Every row comes from one small tree of marks. The marks that hang from a mark follow it in brackets, in the order of their numbers. Every link used is in the known rows. Which tree was each row made from?
Known rows:
J799[J336[J389[J872]] J355]: [ 17.5  -2.8  29.7 -11.3 -31.1 -55.4 -40.5  53.9  23.5   4.2   6.9  41.7
 -17.0 -12.6 -26.5  41.9  63.4  34.6 -19.5 -44.3  15.4]
J336[J389[J915] J799[J355]]: [ 36.8   1.7   1.6   2.8 -43.3 -46.6 -44.2  51.2  45.4  31.6   5.8  26.2
 -30.6 -16.4 -17.4  42.1  61.6  40.3 -31.4 -39.6  15.3]
J915[J389[J537 J872]]: [  4.8   7.4  16.5 -18.7 -26.5   5.9 -19.8  -8.4  48.1  14.1 -79.8 -15.4
 -27.0 -12.4   1.4 -11.4  33.9  12.2  -6.8   4.1  24.2]
J389[J100 J336[J799] J915]: [ 32.2  35.4 -12.0 -17.7 -58.1  15.9 -33.7   9.4  27.7  -6.6 -25.8 -15.7
 -29.4 -50.5  -2.4   8.6  15.4  18.8 -21.1  34.4  24.1]
J915[J389[J100 J872]]: [  2.6  15.9  16.5 -19.0 -35.7  11.2 -21.5 -13.6   7.8 -40.2 -72.2 -15.4
 -18.6 -29.6  -1.1 -19.0  21.3   9.8  -3.3   9.0  24.4]
J915[J389[J100 J537]]: [  7.4  14.8  20.8 -17.4 -44.4  18.4 -19.3  -4.2  57.6 -24.2 -55.4 -17.0
  -6.6 -31.1   1.8 -15.9  19.9  11.6  -8.6   4.5  24.5]
J336[J389]: [  9.4  -2.0  20.2   8.4 -39.3  11.8 -28.4   9.7  31.2  14.3   9.6  49.1
 -12.1  -7.6  -5.1  17.1  21.1  29.9  -7.4 -10.8  22.8]
J389[J872]: [  6.0  13.6  10.3  -6.5 -25.5  11.9 -28.4  -6.5  13.9   9.7 -30.7  17.2
 -17.9 -11.7   2.2   4.5  30.9  21.2  -5.8  16.3  28.8]
J872[J389[J100]]: [ -1.9  11.8  18.1  -0.6 -35.6  38.4 -24.5  -0.9  25.4 -40.1 -24.4  18.0
  -1.7 -27.5   2.9 -15.1  25.1  28.5 -11.8  19.0  20.3]
J915[J389]: [  0.3   0.8  12.7  -8.1 -38.5   2.3 -17.7 -17.0  38.0   2.1 -21.8   6.0
 -21.0 -11.5   5.1   1.2  27.3  18.6 -11.9   1.0  25.3]
J389[J100 J336 J872]: [ 14.3  37.1   6.9 -27.3 -45.4  45.5 -27.6 -11.4   1.4 -30.0 -39.7  -6.1
 -16.4 -42.4   4.1  -6.7   8.2   8.2  -1.2  48.1  28.8]
J537[J389[J100 J336[J799] J915]]: [ 28.5  40.1 -14.0 -20.6 -62.7  28.0 -34.0  -1.5  38.5  -8.3 -42.4 -42.9
 -31.5 -57.2  -3.4  16.2  18.3  15.3 -15.3  25.0  30.2]
J537[J389[J100 J336 J915]]: [ 17.5  33.1  -0.3 -24.7 -57.4  66.3 -30.1 -16.3  39.3 -11.7 -48.2 -33.3
 -32.8 -60.0   3.4  -1.1   4.5   6.5  -8.7  26.3  34.7]
J915[J389[J100 J336 J537 J872]]: [ 16.2  33.7  11.3 -40.1 -47.7  40.5 -19.8 -11.9  36.8 -24.4 -86.7 -38.2
 -27.9 -40.9   5.6 -25.8  12.3  -5.1  -0.7  41.4  23.6]
J389[J100 J336[J799] J537 J915]: [ 37.9  38.9  -8.1 -20.3 -58.0  21.4 -33.3  17.9  58.4   5.1 -45.1 -26.4
 -25.9 -52.3  -4.7   2.0  17.6  17.1 -22.1  34.9  23.6]
J389[J336 J537 J915]: [ 25.8  27.0   3.5 -17.2 -46.0  47.2 -26.0  -2.5  68.1  40.9 -38.4  -5.5
 -39.7 -39.0   6.0  -4.3  15.8  13.5 -14.3  32.6  29.2]
J915[J389[J336 J872]]: [  9.1  17.8   4.8 -28.1 -40.0  23.4 -18.1 -25.3  15.5   3.6 -56.1 -16.3
 -38.7 -23.3   6.6  -8.2  16.8   2.2  -0.4  32.4  25.7]
J915[J389[J872]]: [  1.8   4.8  10.3 -12.7 -29.1  -2.1 -17.4 -18.1  20.1   1.2 -61.4  -4.6
 -28.5 -11.1   3.9  -5.3  30.5  15.3  -6.4   5.3  26.9]
J872[J389[J336]]: [  6.2  18.8   5.0  -8.9 -40.5  53.1 -23.0 -11.7  30.8   2.7  -7.4  20.0
 -27.0 -25.7  10.5  -5.8  21.1  19.3 -13.2  42.7  21.4]
J915[J389[J336 J537 J872]]: [ 13.2  22.4   7.4 -34.3 -38.2  33.8 -19.2 -17.4  47.6  17.4 -73.6 -29.3
 -37.7 -24.3   5.1 -12.8  17.5   0.8  -1.9  35.5  25.0]

Which tree is each row?
[ 26.6  35.1   8.4 -21.3 -55.4  60.5 -29.3   1.0  58.6  -0.2 -51.4 -16.9
 -28.0 -56.9   4.0 -16.1   6.8   8.0 -11.8  38.0  26.0] => J389[J100 J336 J537 J915]
[ 25.5  30.6 -11.0 -11.4 -51.3  31.6 -31.8  11.5  29.0 -20.5 -43.8 -13.3
 -34.0 -50.9  -1.3  -7.7  25.7  25.2 -23.2  36.9  16.6] => J872[J389[J100 J336[J799] J915]]
[ 15.0  23.1  -2.8 -19.9 -50.3  57.0 -27.7 -20.5  47.0  26.5 -35.1 -21.5
 -41.0 -44.9   3.6   9.9  14.6   9.4 -10.9  24.5  35.5] => J537[J389[J336 J915]]
[  6.3  24.1   8.2 -15.5 -47.7  64.0 -24.4  -8.0  21.4 -39.2 -19.1   8.1
 -14.2 -43.9   6.4 -19.5  14.8  17.0 -11.6  47.2  21.0] => J872[J389[J100 J336]]
[ 10.2  21.7  11.9  -9.6 -46.0  42.4 -29.9  -8.4  40.7 -16.6 -55.4 -22.4
 -18.3 -47.7  -2.0   2.6  21.6  15.7 -12.6  -1.8  32.5] => J537[J389[J100 J915]]
[ 36.4   4.6   0.0  -4.6 -34.0 -45.3 -44.3  50.7  27.1  28.1 -33.0  17.7
 -38.8 -12.1 -17.8  37.6  62.2  33.8 -26.0 -35.8  14.2] => J336[J389[J872 J915] J799[J355]]
[ 25.7  20.9  -9.7 -15.0 -46.6 -14.5 -33.4  24.3  37.4   4.8  21.4   8.0
 -27.9 -19.6  -2.1  24.6  58.6  31.6 -29.2  22.2  12.5] => J872[J389[J336[J799[J355]]]]
[ 13.5  28.9  18.2 -15.9 -32.5  28.3 -26.4   3.2  34.6 -21.5 -62.8  -5.6
  -4.7 -28.4   0.7  -8.5  22.0  15.5  -5.7  21.9  25.6] => J389[J100 J537 J872]
[ 27.2  37.1  -6.7 -18.7 -60.7   6.2 -32.3   6.6  19.3 -21.5   7.3  -4.8
 -10.3 -41.9  -1.5  15.6  18.4  18.5 -13.3  43.0  26.8] => J389[J100 J336[J799]]
[ 31.0   6.7   5.6   7.7 -43.1 -11.1 -35.6  39.7  66.7  46.0 -33.4  17.0
 -28.1 -18.7 -14.4  23.7  35.4  35.5 -21.5 -17.7  18.9] => J336[J389[J537 J915] J799]
[ 33.8  26.4  -9.4 -22.2 -54.8 -30.7 -36.1  22.4  38.5  16.9  36.3   4.9
 -22.0 -21.9  -2.3  39.1  52.4  26.5 -24.4  17.7  22.5] => J389[J336[J799[J355]]]
[ 26.2  24.4 -13.1  -9.5 -43.2  28.6 -29.4  13.3  66.7  34.5 -49.1 -12.4
 -43.8 -32.4  -2.2   0.2  34.9  25.7 -24.4  36.3  16.3] => J872[J389[J336[J799] J537 J915]]
[ 13.8  -0.5  33.9  -9.9 -31.8 -21.5 -34.2  39.6  44.7  19.1 -30.0  32.6
 -15.2 -12.5 -21.4  22.9  40.4  34.0  -7.9 -20.3  17.3] => J799[J336[J389[J537 J872]]]
[ 25.2  -6.0  25.4 -14.9 -30.1 -51.6 -43.6  53.8  28.5  18.1 -27.4  29.8
 -36.6 -21.7 -28.2  35.6  65.6  33.2 -24.1 -49.8  13.7] => J799[J336[J389[J872 J915]] J355]
[ 13.3  20.5   8.0 -24.7 -48.5  31.3 -16.1 -17.8  65.2  19.3 -35.6 -17.6
 -30.8 -28.6   8.7  -8.0  14.8   6.7  -5.9  31.7  24.4] => J915[J389[J336 J537]]
[ 25.3  16.0  25.8  -7.2 -35.9  39.3 -32.3  27.4  39.8  -1.9 -89.8   7.9
 -24.0 -36.3  -8.9 -12.1  19.3  18.0  -9.1  -4.3  20.5] => J336[J389[J100 J537 J872 J915]]
[  9.7   8.5  11.3   0.5 -25.7  42.3 -26.1   5.6  70.7  27.9 -63.3   8.1
 -32.0 -23.6   1.8 -14.4  36.0  26.8 -20.0  10.3  19.4] => J872[J389[J537 J915]]
[ 28.7  31.5 -11.6 -25.9 -56.9 -17.1 -38.9  11.4  50.0  16.5  20.7 -22.5
 -24.9 -28.1  -5.5  48.8  54.6  21.7 -20.6  10.3  30.2] => J537[J389[J336[J799[J355]]]]
[  6.6  15.8   5.4 -12.4 -28.8  28.8 -30.4 -14.5  30.6  21.8 -80.3 -21.3
 -37.1 -29.0  -0.3   6.9  33.8  16.4  -8.2  -0.3  34.7] => J537[J389[J872 J915]]
[ 23.1   9.4  26.6   1.3 -46.9  38.6 -34.2  28.4  61.0   0.9 -53.6  17.3
 -15.4 -39.1  -8.9  -4.5  12.8  20.2 -14.0 -10.9  20.2] => J336[J389[J100 J537 J915]]
[ 18.3  20.5   1.8 -14.1 -36.5  67.7 -24.2  -2.8  69.6  31.1 -56.8  -3.4
 -42.6 -38.7   6.7 -18.6  23.7  19.1 -17.1  38.2  19.0] => J872[J389[J336 J537 J915]]
[ 21.2   1.9  29.4  -7.7 -27.8 -21.1 -37.4  43.3  50.7  33.9 -61.2  18.8
 -32.4 -22.9 -24.6  18.1  40.3  32.5 -14.0 -28.2  18.0] => J799[J336[J389[J537 J872 J915]]]
[ 42.2   5.9   7.6  -2.2 -44.7 -37.2 -42.8  58.9  76.6  44.3 -13.7  16.7
 -26.6 -15.0 -19.8  37.5  61.9  38.0 -31.2 -37.0  12.3] => J336[J389[J537 J915] J799[J355]]
[ 36.5  16.3  17.9  -7.7 -54.5 -30.9 -40.2  58.9  60.0 -10.6   5.9  18.0
  -0.5 -21.3 -16.7  33.4  52.1  33.5 -24.3 -26.0  11.2] => J336[J389[J100 J537] J799[J355]]
[ 17.6  36.5   1.0 -33.1 -47.2  64.9 -32.1 -17.8  20.6 -15.1 -86.9 -42.8
 -39.0 -56.7   0.0  -9.6   8.8   2.3  -3.0  32.0  34.4] => J537[J389[J100 J336 J872 J915]]
[ 28.0  39.9   6.2 -29.2 -42.3  61.1 -28.8  -0.9  39.5  -1.1 -91.6 -26.5
 -36.0 -51.8   4.1 -21.6  10.8   5.1  -8.6  43.7  25.9] => J389[J100 J336 J537 J872 J915]
[ 18.7  15.9  27.5  -7.7 -35.3  33.6 -31.1  24.5  32.0 -17.7 -59.0  18.2
  -3.8 -24.9  -7.3  -2.4  17.2  19.4   0.0   3.1  22.2] => J336[J389[J100 J537 J872]]
